Each row comes from the steps of one path. Every step used is in the known rows, and no mark comes twice. Write the path behind each row, first mark first.
Known rows:
zedef -> natil -> bukeb -> zodi: [ 3.54  1.99  1.06  1.61  0.12  2.27 -1.42  0.46  0.36 -0.64 -2.13 -3.26
  1.80 -1.07 -0.11  3.51  0.28  1.44 -1.54 -1.17  0.64  3.11  1.82 -0.42
  2.34  0.12  2.62 -2.70  2.37 -3.92  0.56 -3.60 -1.26 -1.51]
zodi -> bukeb -> naso -> fuzen: [-1.23 -3.43 -1.92  1.92  2.63  0.47 -1.12  0.80 -0.03  1.39  0.20 -0.58
  2.24 -0.96  0.41  2.58  0.35  1.56  1.08 -0.38  1.29 -0.19 -1.38  0.06
 -0.79  0.20  2.40 -0.06  2.38  0.85  0.15 -1.45  2.01  0.52]
zodi -> bukeb -> naso: [-1.17 -3.67 -0.83  3.47  1.96  1.47 -1.90  0.59 -0.54  1.25  0.71  0.18
  2.40 -1.37  1.06  2.61 -0.20  3.05  1.51 -0.26  1.87 -0.10 -0.43  0.02
 -1.23 -0.57  0.75 -0.21  2.45  0.33  0.63 -2.58  1.07 -0.26]
bukeb -> naso -> fuzen -> natil -> zedef -> dabi: [ 0.59 -1.66 -1.93 -1.19  1.28  1.52 -0.23  2.13 -0.43 -0.92  0.94 -0.71
  1.44 -1.60  0.58  0.98 -0.30 -0.42  3.05 -0.19 -2.18  1.16  1.20 -0.58
  0.85 -0.70  3.06 -0.58  0.17  2.50  1.73  2.45  1.88  1.70]
dabi -> bukeb: [-2.23 -3.02  0.87  1.60 -2.31 -2.20  2.35 -0.98 -0.21  1.08 -0.03 -1.85
  0.09 -1.13 -0.88  2.04  1.82  0.52  0.59 -1.85  1.31  1.11  0.07 -0.44
 -5.39  0.97  1.75 -0.04  0.73 -1.86 -0.42 -0.13 -0.48 -3.66]
zedef -> dabi -> bukeb -> naso: [-1.41 -5.27 -1.08  0.52 -1.61  0.66  3.09 -2.85 -1.33 -0.52  0.51 -2.03
  1.73 -2.63  0.62  0.16  0.12  2.71  2.87 -1.78 -2.16  0.82  3.12 -2.59
 -1.57 -1.31  0.94 -0.29  3.80  1.18  1.69 -2.97 -1.75 -1.68]
bukeb -> naso: [ 0.16 -3.21  0.95  2.42  1.08  2.29 -1.06  2.43 -0.87  1.07  1.43 -0.50
  3.21 -2.38  0.94  3.40 -0.34  0.67  2.55  0.02 -0.26  1.49  2.63  0.09
 -2.40 -1.48  1.07 -0.05  0.25  2.78  0.35 -0.06  0.69  0.02]
natil -> bukeb -> naso: [-0.01 -2.93 -0.37  5.13 -0.10 -0.29 -1.83  2.65  0.43 -1.22 -1.34 -0.58
  3.00 -4.65  0.58  4.78  1.20  0.77  2.44  0.44  2.07  2.87  0.12  0.51
  1.34 -1.10 -1.10 -2.05  1.09  2.14  2.72 -3.01 -0.27 -0.84]
zedef -> dabi: [ 2.26 -2.87  0.35  0.48 -1.98  2.14  1.02 -0.36 -2.53 -1.81  1.11 -3.65
  1.25  0.07  1.78  0.30  1.12  1.56  4.04 -2.39 -1.30  2.98  2.18 -3.32
  0.18 -1.34 -0.22 -0.48  0.87 -0.88  2.36 -2.62 -0.53 -1.73]
zedef -> natil -> fuzen -> naso: [ 3.45  4.43  4.26 -0.97 -2.28  3.11 -0.74  1.11  1.03 -1.27  0.25 -2.89
  0.35 -0.14  0.54  2.68  2.04 -0.64  0.77 -1.96 -2.78  1.22  1.27 -1.98
  2.38  0.43  1.26 -2.76 -0.79 -4.05 -0.36 -1.89 -1.34 -1.11]
zodi -> bukeb -> naso -> fuzen -> dabi: [-1.67 -4.45 -2.25  2.21  1.61  0.11 -1.78  0.07 -0.25  1.01  0.69 -0.54
  1.53 -0.63  1.19  1.98  0.24  1.73  1.12 -0.53  0.72 -0.36 -0.82 -0.53
  0.11  0.48  1.86 -0.11  2.61  1.44  0.95 -1.51  1.77  0.47]
fuzen -> naso -> bukeb -> zodi: [ 0.46  0.89  0.31  0.47  0.86  1.01 -2.13  4.19  1.47  0.91  2.64 -3.22
 -0.45 -1.19  0.98  1.12 -1.23 -0.10 -0.58 -0.92  1.20  4.50 -1.25 -0.94
 -3.09  1.19  2.60 -3.59  0.00  0.82  2.13 -1.13 -0.97  0.50]
zedef -> naso -> fuzen -> natil -> bukeb: [ 1.98  1.77  1.36 -2.28  0.63 -0.40 -1.31  4.31 -0.01 -1.76 -1.49 -2.78
  1.78 -3.09  1.33  1.07  1.35 -2.91  4.69 -0.61  1.64  1.82 -2.05  1.10
  3.62 -0.77  3.05 -2.98 -2.52 -0.56 -0.57 -1.32  2.03 -0.07]
natil -> zedef -> dabi: [ 2.51 -2.67 -0.60 -0.42 -1.29  1.76  0.76  2.19 -1.09 -1.11  1.03 -1.40
  0.05  1.03 -0.84 -0.75  0.41  0.73  4.42 -1.27  1.07  4.28 -2.29 -5.04
 -0.64 -0.78 -0.90 -1.71 -1.51 -2.28  5.19  0.20  0.35 -0.19]
natil -> bukeb -> zodi: [ 2.36 -2.22 -0.33  4.53 -0.52 -3.17 -1.86  1.75  0.78 -0.23 -2.90 -2.49
  0.79 -1.66 -0.89  4.07  1.61  1.04 -0.29  0.03  3.32  4.33 -0.17 -0.05
  0.65  0.33  0.75 -2.56  0.54 -0.81  3.60 -2.71 -1.88  0.62]
dabi -> bukeb -> naso -> fuzen -> natil: [-3.31 -3.00 -1.24  0.00 -0.64 -2.23  2.28 -1.03  0.60  0.80 -0.15 -0.41
  0.69 -2.93 -0.71  1.83  0.69 -0.07  0.37 -0.77 -0.77 -0.69  1.31  1.01
 -3.72  0.74  4.17  0.18  1.73  0.99 -0.68  1.62  0.41 -1.40]
zodi -> bukeb -> naso -> fuzen -> natil -> zedef: [-0.95 -2.52 -2.57  0.96  2.35  0.90 -1.54  1.21  0.26  0.13  0.07  0.60
  1.05 -0.60  0.19  1.18  0.02  1.83  1.44 -0.09  1.27 -0.11 -2.16  0.05
  0.32  0.31  2.43 -0.62  1.60 -0.12  1.18  0.05  2.50  1.29]
natil -> fuzen -> naso -> bukeb: [ 2.18  2.85  2.80  0.90 -2.99 -1.69 -1.66  3.02  1.91 -2.05  1.02 -2.07
 -0.76 -1.16 -1.25  2.92  3.49 -1.42  1.47 -0.73 -1.31  2.66 -2.31 -1.65
 -0.42  1.28 -0.74 -3.38 -2.52 -0.21  3.41 -1.00 -2.44 -0.30]
bukeb -> naso -> fuzen: [-0.25 -2.82 -0.62  0.24  1.92  0.36  0.08  2.60 -0.43  1.16  1.15 -1.29
  2.76 -1.66  0.07  3.36  0.43 -1.27  1.85 -0.30 -1.05  1.45  1.36 -0.30
 -2.01 -0.65  3.10  0.26  0.30  3.48 -0.05  1.32  2.04  0.64]

Which path is each row?
[-3.05 -5.91  0.28  3.34 -3.87 -0.97 -0.77 -2.44 -1.17 -0.13  1.68 -1.01
 -0.74 -1.13  2.07  0.93  0.00  1.27  1.44 -1.65 -1.00 -0.19  3.22 -1.05
 -1.70  1.00  0.19 -0.55  1.15  2.25  1.98  0.51 -1.26 -2.05]	fuzen -> dabi -> bukeb -> naso
[ 1.94  1.69 -0.97 -2.20 -0.46 -0.43 -0.42  3.64 -0.10 -1.92 -0.15 -1.95
 -1.68  1.58 -0.20 -0.07  2.23 -2.87  2.12 -1.52 -0.04  2.55 -2.36 -0.54
  0.57  1.67  3.87 -0.77 -3.21 -2.22  1.44  4.86  3.74  0.10]	naso -> fuzen -> natil -> zedef
[ 2.04 -0.66  0.55 -2.80  1.03  0.01  0.21  5.62  0.19  0.47  0.20 -1.42
  1.08 -0.32 -1.78  0.13  0.29 -2.92  4.84 -0.29  3.19  3.63 -5.49 -2.94
 -0.73 -0.60  1.28 -2.92 -4.00 -1.52  2.84  0.85  2.28  0.82]	natil -> zedef -> naso -> fuzen
[-1.32 -4.98 -1.84 -0.58 -1.33 -0.12  3.59 -2.77 -1.12 -0.69  0.39 -2.37
  1.67 -2.27  0.09  0.47  0.51  1.66  2.64 -1.97 -2.42  0.74  2.33 -2.74
 -1.45 -0.86  2.05  0.01  3.74  1.28  1.54 -2.11 -1.22 -1.29]	zedef -> dabi -> bukeb -> naso -> fuzen
[-0.96 -3.43 -0.01  1.31 -1.50 -4.29  2.40 -1.90  0.55  2.97 -1.30 -1.97
 -0.45 -0.26 -2.30  1.93  0.88  1.63 -2.08 -1.25  1.41  1.58  1.31 -0.36
 -5.90  1.47  3.78 -0.59  1.51 -1.91  0.41  0.10 -2.20 -0.88]	dabi -> bukeb -> zodi
[ 2.92  2.40  2.40  0.32 -2.62 -2.68 -1.58  2.85  2.17 -1.19  0.53 -2.37
 -1.02 -0.64 -1.95  3.07  3.10 -1.04  0.36 -0.52 -1.35  2.78 -1.67 -1.61
 -0.66  1.59  0.43 -3.64 -2.05 -0.24  3.87 -1.05 -3.12  1.26]	natil -> fuzen -> naso -> bukeb -> zodi
[ 0.31 -1.19 -1.44 -0.75  1.61  1.18 -0.78  3.12 -0.05 -0.40  0.82 -0.02
  1.13 -1.53  0.25  1.55 -0.11 -1.18  2.37  0.05 -1.26  1.12  0.95  0.36
 -0.03 -0.22  3.58 -0.68 -0.73  2.16  1.12  3.47  2.52  1.64]	bukeb -> naso -> fuzen -> natil -> zedef
[-0.85 -4.34 -0.93  0.70  0.49  0.16 -0.87  1.38 -0.88  0.44  1.65 -1.34
  1.77 -1.20  1.35  2.59  0.21 -1.09  1.96 -0.81 -1.77  0.81  2.10 -0.83
 -0.44  0.04  2.57  0.21  0.23  4.37  1.08  1.84  1.45  0.76]	bukeb -> naso -> fuzen -> dabi
[-2.08 -5.08  0.81  3.01 -4.74 -1.68 -0.59 -2.49 -1.51 -0.54  1.37 -2.11
 -1.79  0.28  2.09  0.44  1.23  0.67  1.17 -2.45 -0.18  0.79  1.89 -1.68
 -1.74  1.64  0.01 -0.55  0.18  0.09  1.83  0.51 -0.94 -3.03]	fuzen -> dabi -> bukeb
[ 1.18  1.29 -0.06  3.31 -1.69  1.63 -3.54  2.37  0.00 -3.85 -1.36  0.13
  0.33 -3.39  2.59  1.83  0.95  1.08  2.80  0.01  0.33  1.68  1.84  2.71
  3.97 -0.28  0.64 -2.38 -0.62 -0.94  1.49  0.45  0.54 -0.65]	fuzen -> natil -> bukeb -> naso
[ 1.58 -0.04 -2.46 -2.96 -0.78 -1.98  1.34  0.95  0.27 -1.27 -0.91 -2.01
 -2.01  1.30 -1.24 -0.71  1.55 -1.43  0.91 -1.43 -0.92  2.14 -1.40 -1.28
  0.27  1.81  5.26 -0.99 -1.05 -2.23  2.12  4.06  1.64  1.17]	naso -> fuzen -> natil -> zedef -> dabi -> bukeb -> zodi
[-3.49 -4.25 -1.08  0.36 -0.10 -2.43  3.01 -0.82  0.67  1.81 -0.07 -0.97
  1.38 -2.77 -1.39  2.67  0.98 -0.31  0.24 -0.88 -0.41 -0.12  0.62  0.22
 -4.85  0.58  3.75  0.36  2.13  1.83 -0.63  0.61  0.18 -1.46]	dabi -> bukeb -> naso -> fuzen
[ 2.20  1.60  4.03  0.62 -4.09 -1.69 -0.89  2.80  1.80 -0.95  1.05 -1.84
 -1.18 -0.48 -0.04  3.06  3.79 -2.10  2.91 -1.19 -1.47  1.97 -0.79 -2.24
  1.13  0.78 -1.16 -2.76 -3.54 -1.01  2.10 -0.34 -1.98  1.24]	natil -> fuzen -> naso
[-0.40 -2.83 -1.46  3.63  0.78 -1.44 -1.01  2.87  0.91 -1.24 -1.72 -1.28
  2.68 -4.30  0.01  4.75  1.71 -0.79  2.01  0.22  1.48  2.73 -0.94  0.40
  1.72 -0.66  0.38 -1.63  1.13  2.79  2.48 -1.90  0.41 -0.29]	natil -> bukeb -> naso -> fuzen
[ 0.65 -2.69 -0.42 -0.37 -1.83 -1.86 -0.63  1.05 -1.44 -0.71  1.13 -3.88
 -0.94  2.25  1.41  1.45  2.36 -2.95  1.60 -2.47 -1.03  2.18 -0.35 -2.19
  0.07  1.97  2.48  0.11 -1.61  0.87  1.42  2.39  2.33 -1.05]	naso -> fuzen -> dabi
[ 2.63  2.40  0.86  0.35 -2.11  2.32 -2.40  3.51 -0.83 -2.86  0.25  0.09
 -1.86  0.94  0.97 -0.90  0.66 -0.04  3.35 -0.90  0.81  2.75 -0.79  0.20
  0.93  0.50  0.91 -2.15 -3.81 -4.29  2.39  4.12  1.82 -0.54]	fuzen -> natil -> zedef
[ 1.66 -1.43  0.49 -2.39 -0.02  0.11 -0.43  4.74 -0.13  0.00  0.42 -1.25
  0.62  0.07 -0.87 -0.37  0.24 -2.48  4.88 -0.59  2.68  3.31 -4.86 -3.19
  0.36 -0.15  0.67 -2.97 -3.84 -0.84  3.64  0.93  1.85  0.73]	natil -> zedef -> naso -> fuzen -> dabi
[ 0.78  0.33 -1.95 -2.76 -1.21 -1.01  1.17  1.37 -0.16 -1.98 -0.36 -2.13
 -1.78  0.94 -0.35 -0.73  2.00 -2.00  1.95 -1.95 -1.10  2.02 -1.76 -1.21
  0.59  1.60  4.17 -0.83 -1.56 -2.14  1.91  3.78  2.60 -0.37]	naso -> fuzen -> natil -> zedef -> dabi -> bukeb
[ 1.92  2.29  0.51  3.17 -2.65  1.01 -3.44  2.42 -0.34 -4.33 -1.61 -0.87
 -0.89 -2.10  2.53  1.37  1.85  0.55  2.55 -0.67  0.96  2.42  0.62  2.24
  3.76  0.30  0.35 -2.37 -1.64 -3.02  1.46  0.82  0.83 -1.81]	fuzen -> natil -> bukeb
[ 1.70  1.53  0.44  1.03  1.20  3.22 -1.02  1.22  0.35 -1.46 -1.31 -2.33
  3.13 -2.88  0.46  4.03  0.62  0.33  0.12 -0.79 -0.68  1.71  1.23 -0.13
  2.90 -0.51  2.50 -2.15  2.61 -1.51 -0.15 -3.00  0.44 -2.12]	zedef -> natil -> bukeb -> naso -> fuzen
[-1.13 -3.73 -1.97 -0.84 -1.70  0.43  2.80 -2.78 -0.98 -1.57  0.16 -1.99
  0.83 -2.36  0.86 -0.41  0.37  2.09  2.73 -1.95 -3.22  0.45  2.82 -1.92
 -0.26 -0.78  2.61 -0.28  3.35  0.76  1.53 -1.07 -1.19 -1.07]	zedef -> dabi -> bukeb -> naso -> fuzen -> natil
[-0.70  1.45  0.94  0.66  0.44  2.22 -2.31  4.59  0.91 -0.38  3.43 -2.86
  0.02 -2.01  2.13  1.04 -0.54 -0.72  1.24 -1.16  1.14  4.17 -1.87 -0.88
 -2.68  0.90  1.15 -3.13 -0.53  0.79  1.37 -1.38  0.43 -1.41]	fuzen -> naso -> bukeb
[ 0.07 -1.11 -0.68  0.04  1.36  1.22 -0.97  2.47 -0.32 -0.34  1.01 -0.88
  1.70 -1.77  1.09  2.19  0.16 -1.06  2.12 -0.26 -1.81  0.79  2.08  0.93
 -0.37 -0.25  3.82 -0.16 -0.22  2.57 -0.04  2.64  2.47  1.01]	bukeb -> naso -> fuzen -> natil
[ 1.85  1.42  1.11  2.07  0.80  4.12 -1.41  1.16  0.14 -1.41 -1.26 -1.97
  3.11 -3.17  0.99  3.80  0.23  1.22  0.42 -0.77 -0.20  1.81  1.97  0.05
  2.66 -0.96  1.46 -2.23  2.48 -1.83  0.09 -3.74  0.01 -2.60]	zedef -> natil -> bukeb -> naso
[ 2.11  1.89  2.01 -3.34  0.72  0.28 -0.76  4.25 -0.61 -0.95 -0.48 -2.84
  1.70 -1.95  1.47  0.28  0.96 -3.03  4.55 -0.97  0.96  1.50 -1.36  0.79
  2.28 -0.54  3.65 -2.47 -3.00 -0.85 -1.33 -0.38  2.32 -0.10]	zedef -> naso -> fuzen -> natil
[ 1.24 -1.07  1.96 -2.13  0.11 -0.50 -0.93  3.10 -0.97 -0.10  0.21 -3.66
  1.61 -1.52  1.74  0.52  0.84 -3.12  4.72 -1.37  1.07  1.70 -1.40 -1.02
  2.02 -0.49  2.35 -2.29 -2.49  1.09 -0.10 -1.47  1.41 -0.28]	zedef -> naso -> fuzen -> dabi
[ 0.66 -2.58  2.33  2.65 -5.89 -3.94 -0.56 -1.88  0.30 -1.82 -0.16 -0.82
 -0.97 -0.45 -1.12  2.77  3.99 -0.43  1.76 -1.18 -2.75 -0.37  1.20 -1.75
  0.26  1.49 -1.58 -1.47 -1.10  0.63  3.86  0.33 -3.45 -0.73]	natil -> fuzen -> dabi -> bukeb -> naso
[ 1.11 -2.60 -0.49 -2.60 -0.01 -1.95  0.66  3.16  0.75  1.06 -0.54 -1.08
 -0.06  0.04 -2.00 -0.54 -0.23 -1.81  2.84 -0.43  2.68  2.99 -4.33 -3.12
 -0.81  0.45  2.32 -3.05 -2.53 -0.94  3.60  0.89  0.41  1.62]	natil -> zedef -> naso -> fuzen -> dabi -> bukeb -> zodi
[ 2.12  1.33 -1.46 -0.51 -0.66 -2.28 -1.05  2.53  0.40 -2.00 -2.04 -2.88
 -1.09  0.20  0.15  1.75  2.45 -2.17  0.34 -1.21  0.05  2.73 -0.77  1.03
  2.18  1.69  4.63 -1.27 -1.22 -1.46  1.35  2.41  1.68  0.65]	naso -> fuzen -> natil -> bukeb -> zodi
[ 1.65  0.81 -0.49 -0.65 -2.85  1.89 -0.40  1.14 -0.81 -3.55  0.28 -0.17
 -1.99 -0.02  0.76 -2.14  0.36  1.22  3.50 -1.34 -0.57  1.97 -0.23 -0.91
  1.36  0.43  1.09 -2.00 -1.55 -4.08  3.18  2.62  0.55 -0.87]	fuzen -> natil -> zedef -> dabi -> bukeb
[ 3.46  3.34  0.29 -1.49 -0.19  1.46 -3.07  4.05 -0.14 -2.68 -0.63 -0.34
 -0.96 -0.53 -0.28 -1.52 -0.84  0.25  2.37  0.14  1.49  3.10 -2.21  0.94
  1.05  0.30  2.45 -3.78 -2.72 -3.38  3.44  1.85  0.69  0.40]	fuzen -> natil -> zedef -> naso -> bukeb -> zodi
